Each row was made from one walk, in order. Every step used is in the known rows, and no mark comes twice. Write each row's walk.
Known rows:
bofel > moge > tuvag: 8.7 -23.6 10.6 34.9 -15.2 -9.8 6.4 -18.0 -15.1 -8.2 28.0 12.1 -2.1 -5.0 -10.9 -19.3 -2.5 7.0 -11.9 -20.2
kotonug > bofel > kefena: -1.7 16.5 18.8 20.4 -19.1 1.2 -21.4 13.9 -11.7 35.2 35.9 -7.3 4.0 -5.1 8.4 -3.1 -0.9 26.3 12.9 14.9
kotonug > bofel: -5.5 -6.4 15.6 -0.9 -19.8 -3.6 -6.2 28.5 0.5 17.0 22.1 3.6 6.5 -3.5 -3.2 10.9 -5.4 13.4 2.9 7.6
moge > kefena: 6.5 7.4 19.1 -0.7 -6.4 -4.2 -7.5 -2.5 -6.8 10.0 1.1 -10.9 14.3 -5.0 15.4 -11.2 -2.6 19.7 14.4 18.3
muvus > bofel > moge > tuvag: 19.2 -19.1 40.8 31.9 -21.6 -18.8 14.9 -10.0 -19.7 2.4 22.4 11.4 -8.6 1.5 -12.9 6.3 -8.3 12.7 -18.8 -6.5
muvus > kefena: 24.5 18.3 19.3 14.7 -4.9 -5.7 -14.1 -8.0 -0.6 14.5 -0.6 3.1 -1.0 -6.7 12.4 2.6 -12.5 2.8 13.6 4.4
gefa > bofel: 22.4 -11.4 2.1 -3.9 4.8 16.7 7.4 14.8 -17.1 13.4 5.4 3.1 0.2 9.0 6.5 7.7 5.2 13.7 4.5 12.6
kotonug > bofel > moge: -2.1 -8.5 19.7 18.8 -23.2 -4.0 -0.6 23.4 -11.5 10.0 24.3 8.2 1.8 -0.4 -20.7 -0.5 13.1 16.2 -16.7 -7.3
bofel > kefena: 4.9 22.3 3.2 21.1 -0.1 5.0 -15.3 -14.0 -12.0 17.8 14.1 -10.4 -2.6 -2.4 11.7 -14.6 4.2 14.1 10.0 6.8
kefena > muvus > bofel: -6.6 16.5 31.8 -14.7 -6.7 -13.8 3.0 21.9 1.3 29.3 4.7 -15.6 -5.2 27.7 -7.3 22.7 -15.9 -11.8 -25.3 9.1
tuvag > kefena > muvus > bofel > moge: -0.6 13.2 51.1 0.8 -14.7 -3.2 10.0 14.0 -9.8 41.9 18.8 -28.0 -1.1 18.8 -8.6 4.4 -5.9 8.2 -41.3 5.1
moge > muvus > bofel > kefena: 18.0 18.5 46.8 -1.6 1.6 -20.1 -15.4 -5.6 -10.7 31.7 14.4 -32.0 4.9 15.1 -5.2 2.2 -5.9 26.4 -15.8 18.9
gefa > bofel > kefena: 26.9 11.0 5.7 17.3 5.3 21.9 -7.8 0.9 -29.4 30.1 19.6 -7.2 -2.4 7.1 17.2 -6.4 9.3 27.2 14.5 20.4
tuvag > moge > bofel > kefena: 12.6 10.2 47.9 15.9 -15.3 8.4 5.6 -3.1 -24.2 17.5 28.7 -27.2 -0.3 -2.1 16.1 -25.6 7.5 33.6 1.8 15.0
bofel > moge > kefena > muvus: -6.7 18.4 24.6 8.5 -10.7 -7.7 -8.6 5.3 -13.0 22.2 13.5 -21.7 9.9 19.0 -7.9 -26.1 6.4 5.5 -23.4 -2.5
kefena > muvus: -16.7 12.7 1.7 -10.4 -0.3 -3.6 -6.5 14.5 5.6 19.1 10.5 -14.6 1.8 21.9 -5.0 -2.6 -11.2 -17.9 -17.9 -5.3
kotonug > kefena > muvus > bofel: -7.4 26.9 35.6 2.8 2.9 -10.1 -15.5 17.3 6.6 48.0 22.6 -14.9 -10.2 23.1 -10.8 19.7 -7.8 2.2 -5.5 7.8
moge > bofel > kefena > muvus: -16.6 26.7 20.3 -14.8 -12.5 -7.9 -12.0 3.8 -6.7 50.2 30.5 -36.9 7.0 25.4 0.3 -12.8 -10.0 4.1 -2.3 20.8

Write each row's walk:
15.2 27.4 33.2 17.5 -6.4 -4.3 -6.8 -6.0 -17.6 27.9 8.7 -10.9 -10.7 4.2 8.9 11.7 -1.8 19.4 3.2 22.3 -> muvus > bofel > kefena
31.7 6.7 36.6 15.4 -1.1 -20.5 -18.7 -13.7 -4.8 12.8 7.8 -13.7 10.0 7.6 -18.4 -17.1 1.5 13.2 -24.0 -13.5 -> bofel > moge > muvus > kefena
-0.4 25.2 50.9 -14.5 -13.3 -18.1 -5.2 19.2 -6.4 39.5 6.1 -27.0 7.9 22.2 7.3 10.5 -18.4 8.5 -11.2 26.9 -> moge > kefena > muvus > bofel
0.2 15.0 18.5 -4.1 -12.4 -3.2 -6.1 -10.3 -12.8 32.1 19.7 -21.2 6.6 3.9 6.6 -10.4 -0.6 21.7 16.3 26.3 -> moge > bofel > kefena
-4.7 16.4 48.0 -19.0 -10.0 -3.7 5.4 19.7 1.3 49.0 17.0 -32.1 3.5 15.8 8.9 15.8 -24.0 4.0 -22.0 21.3 -> tuvag > kefena > muvus > bofel
-2.6 14.3 35.7 5.6 -10.4 -13.6 7.3 16.2 -10.6 22.2 7.0 -12.1 -10.8 30.5 -25.3 11.6 2.5 -8.2 -44.2 -6.5 -> kefena > muvus > bofel > moge
-12.3 12.1 40.0 7.5 -30.8 -11.7 -14.1 34.3 -12.6 38.6 35.9 -18.4 17.1 16.0 -10.6 -14.9 0.8 18.2 -20.5 4.6 -> kotonug > bofel > moge > kefena > muvus
-5.0 22.7 50.2 4.5 -15.3 3.5 -0.1 11.2 -19.3 36.7 39.6 -41.3 0.7 19.3 10.0 -29.0 -1.6 15.0 -15.9 11.0 -> tuvag > moge > bofel > kefena > muvus
31.0 13.9 76.8 17.3 -1.6 -8.2 -3.3 2.7 -22.1 17.9 22.6 -36.9 -0.6 9.4 5.0 -12.6 1.2 37.7 -30.0 8.3 -> tuvag > moge > muvus > bofel > kefena
27.2 10.3 32.2 -4.0 3.2 -21.7 -23.7 -7.9 6.7 18.8 5.1 -17.1 14.9 4.7 -2.2 -4.9 -16.9 9.2 -5.2 1.9 -> moge > muvus > kefena
0.1 3.5 46.0 38.1 -12.8 -19.3 -9.0 -0.3 -8.5 40.1 50.8 -2.5 -12.2 18.1 -21.7 1.2 -9.8 8.9 -17.6 -12.7 -> kotonug > kefena > muvus > bofel > moge > tuvag
31.6 -34.6 12.7 30.5 -10.7 8.3 14.0 -2.7 -32.0 5.2 33.5 15.7 -2.1 4.3 -4.1 -11.4 1.9 20.9 -7.0 -7.2 -> gefa > bofel > moge > tuvag
-0.2 -5.0 54.5 -4.2 -21.9 -12.8 7.2 7.2 -1.6 48.0 43.1 -24.1 6.1 8.7 16.1 8.7 -45.3 7.3 -14.1 16.2 -> moge > tuvag > kefena > muvus > bofel
-11.8 -9.1 24.8 -0.2 -15.0 -3.8 -2.4 0.0 1.8 37.9 48.4 -22.6 14.7 2.0 18.0 -17.3 -39.1 1.0 -8.2 2.4 -> moge > tuvag > kefena > muvus
17.2 6.5 26.4 4.8 -6.5 10.1 -1.6 20.8 -29.9 35.0 18.7 -18.1 11.4 28.3 -2.2 -19.1 9.7 19.9 -19.6 9.8 -> gefa > bofel > moge > kefena > muvus
33.9 -7.0 24.9 15.5 -5.7 13.4 4.9 6.6 -34.7 16.0 8.9 -3.4 9.5 7.0 4.5 -15.9 20.0 36.5 -0.7 16.2 -> gefa > bofel > moge > kefena
6.0 -21.8 23.2 10.1 -15.5 0.5 4.4 -15.1 -3.1 19.3 37.3 -7.6 12.3 -20.0 23.1 -14.7 -28.7 20.4 10.6 7.7 -> moge > tuvag > kefena
7.1 -10.0 17.6 0.4 3.3 -15.3 -3.8 -4.6 -4.5 -2.8 8.4 -15.8 11.1 14.3 -31.6 -20.4 14.3 10.5 -38.3 -17.9 -> bofel > moge > muvus
12.5 20.5 80.7 5.4 -15.1 -5.3 7.7 27.0 -17.6 25.5 14.6 -32.6 1.5 16.5 17.2 -5.2 -10.8 18.9 -25.2 16.2 -> tuvag > moge > kefena > muvus > bofel
25.9 1.0 52.3 14.0 -19.9 -24.8 -24.4 14.9 -4.1 29.8 30.3 -10.2 16.6 4.0 -22.0 -5.9 -4.1 26.5 -21.8 -6.1 -> kotonug > bofel > moge > muvus > kefena
21.4 9.6 52.3 16.4 -17.5 -13.6 6.0 -1.0 -22.5 14.4 -2.5 -7.3 0.9 4.4 -4.6 2.1 9.4 30.6 -12.2 16.1 -> muvus > bofel > moge > kefena
13.9 -3.9 43.8 -23.5 0.7 -25.1 0.5 9.1 2.6 13.8 0.2 -21.2 8.4 17.8 -16.0 17.2 -10.0 13.5 -25.6 12.1 -> moge > muvus > bofel
